Each row comes from the steps of one path. Every step used is in the known rows, and no mark comes twice. Write the path behind each row, first mark first.
Known rows:
N/X/J: [ 34  10  -6  15  -6   5  -9   7   5   4  -5 -20  18  17  -5   8   3   1
   7   2 -47 -12  -2]
N/F/U: [ 31 -25   8  23  25  23  -2   9   1   7 -20  -5  -1  19  19  15 -17 -22
  16  -5 -23  16   6]
U/X/N/F: [ 33  -8 -17  11  21  31  -2 -12   8  -5 -14  -5  13  29  14   4   4  -2
  10  14 -54   2  30]
F/N/X/U: [ 15  18  -2  13  11  -5  -7  -3   9   8  -4 -36  16  10 -21   8   3  21
  19 -24 -39  -9  32]
Y/U/X: [ 17  -2   4  23  28  14  14   6  11  -4   9   0  11  28   9  -5  21  10
  -8   4 -11   3  16]
V/F: [ 25  -3   6  14  14   9  -2   1  -8  -6  -8   2   3  27  21  20   6 -14
  -6 -17 -40  -3  -3]
Q/X/V/F: [ 37 -14 -19  11  18  15 -12   3  20   4 -11 -17  12  20  36   6  39  -7
 -15 -17 -45 -13 -19]
G/X: [ 33  -2  -7   3  14  16 -11   5  -1   1  15  -9  31   5   0  14   2   8
  -5   8 -37 -10   4]
G/X/N/F/U: [ 35 -24 -11  10  28  34 -19  10   7   4 -17  -6  18  -7  18   6 -19  -5
  11  14 -60  -1  20]
R/X/N/F/U: [ 36 -21  10  17  30  26 -21   8   9  12 -14   1  16  11  25 -10 -27 -15
   9  -2 -55  19  17]
U/X: [ 28  -1   7   8  24  18   2  -9  10  -1  10 -11  17  30   4   6  17   5
  -4  -1 -22   2  14]
F/N: [  9   1   2   4   6   9  -4 -16   1  13  -8  -9   6  14  -1  12   7  11
   8 -11 -33 -15  24]
Q/X/J: [ 36  -1 -17  11   9  19   0   2  11   4  -8 -13  23  14  16  -3  31   2
   9   4 -44 -18 -14]
Q/X: [ 33   3 -21  16  23  18   1  -8  12   0   1 -10  25  22  15   5  24  -2
   1  -9 -27  -3 -12]
Y/N: [ 20  -1   1  22  -2   9 -14  -5   3   5 -12 -15   1  14  16  -4  13   8
  -3  -1 -32 -14  12]
G/X/U: [ 29  -2   2   5  20  11 -11  18   2  -1  13 -24  34  -1  -3  13   3  17
   5   4 -34 -15  14]
Y/V/F/N/X: [ 29   6 -19  23  -8  -4  -3 -13  -4  21 -20 -15 -10   8   2  10   9  -9
  -8 -30 -49  -9  21]
N/F: [ 34  -8 -13  19   5  19   4   2  -8  -2 -13  -6   7  32  15  21  -9 -17
  14   1 -32   6   6]
Y/V/F/U/X/G: [ 31 -31  27  11  29  15 -15  14  23  20 -26   4  -4  -4  27  -8  33 -18
 -20 -14 -45  -5  13]
R/X: [ 33   1  12   9  15  12 -10   3   1   9  19  -3  32  26   9  -1  -7  -4
  -4 -11 -30  10   1]
V/F/N: [ 12   2   3   4  13   6   0 -13 -10   2 -14  -2  -6  17  11  18   9  -4
   2 -27 -46 -10  22]

Which path is each row?
[ 20  -3   3   7  22  22 -15 -16  18  -2  -3  -9  20  20  11  -1  15  15
  -8  11 -46  -9  23]  U/X/N
[ 37 -31  21  24  29  16  -2   0   6  20 -17  -5 -14   8  31  -1  18 -16
 -22 -17 -21  10   9]  Y/V/F/U/X
[ 19 -10   6  -7  16  13 -11 -11  15   9  -9 -22  -4  15  15   3  35   7
  -8 -16 -48 -15  32]  U/X/V/F/N
[ 25  -9 -18  18   8  26 -13  -4   1  -2 -27  -5  10  23  20  14  -9  -7
  12  12 -58  -5  15]  X/N/F
[ 27 -23   1  30  14  22  -7   8  -1   8 -31 -12 -16  11  28  -5  -6 -15
  16  -3 -30   6  17]  Y/N/F/U
[ 24 -25   2  21  25  29 -17   2   9   6 -33  -4   3  11  28   8 -16 -11
  12   6 -49   6  15]  X/N/F/U
[ 33 -31  15  -2  27  16 -28  23  16  10  -4 -17  11  -9  29  12   7  -4
 -20  -5 -47  -9  -2]  G/X/V/F/U
[ 34 -21   6  26  27  26   2   0   6   7 -19 -17 -14  18  23 -15   8 -10
  15  -1 -27  12  31]  Y/N/F/U/X
[ 27 -17  30  10  46  18   0   1   4   1  -4  -1  -2  20  21   7  12 -16
  -7 -20 -26  15  10]  V/F/U/X
[ 19 -17  23  10  41  27 -19 -10  27   8 -12  -9  12   6  17  -9   8  10
  -7   6 -37   1  21]  F/U/X/N
[ 38  -9 -33   5  11  29 -14   3   1  -7  -9  -4  24   4  10  12 -11   0
  10  21 -70 -12  20]  G/X/N/F
[ 31  -4  10   1   9  21   2  -1   8   2  -2 -12  13  18   7  -3  23   7
   6  13 -38 -13  12]  U/X/J
[ 12 -12   3  -2   1   6 -19  -3  11  13 -21 -17  -5   9  24  14  21   6
  -7 -17 -52 -22  19]  X/V/F/N
[ 20  18 -10  10   9   0  -1 -12  -6   2  -8 -13  -1  17  -6  17   3  -6
   5 -34 -54  -2  21]  V/F/N/X
[ 32 -16  10   4  19  15 -13   1  17   2  -2 -19   6  26  26   7  29  -2
 -18  -5 -40  -5   9]  U/X/V/F
[ 34  -3  -6  15   4   1 -22  10  14   5  -8 -26   9  24  14  14  11  -8
 -16 -16 -51  -6  -6]  N/X/V/F
[ 19   5 -10   8  -3   1 -26  -6  27  21  -7 -40  13  10  -7   4  12  18
  -1  -9 -45 -17  18]  F/N/X/V
[ 26 -13 -10 -13   5  11 -20   4   5  10  -3 -19  10  -9  12  13  19  10
 -10  -8 -64 -29  24]  G/X/V/F/N
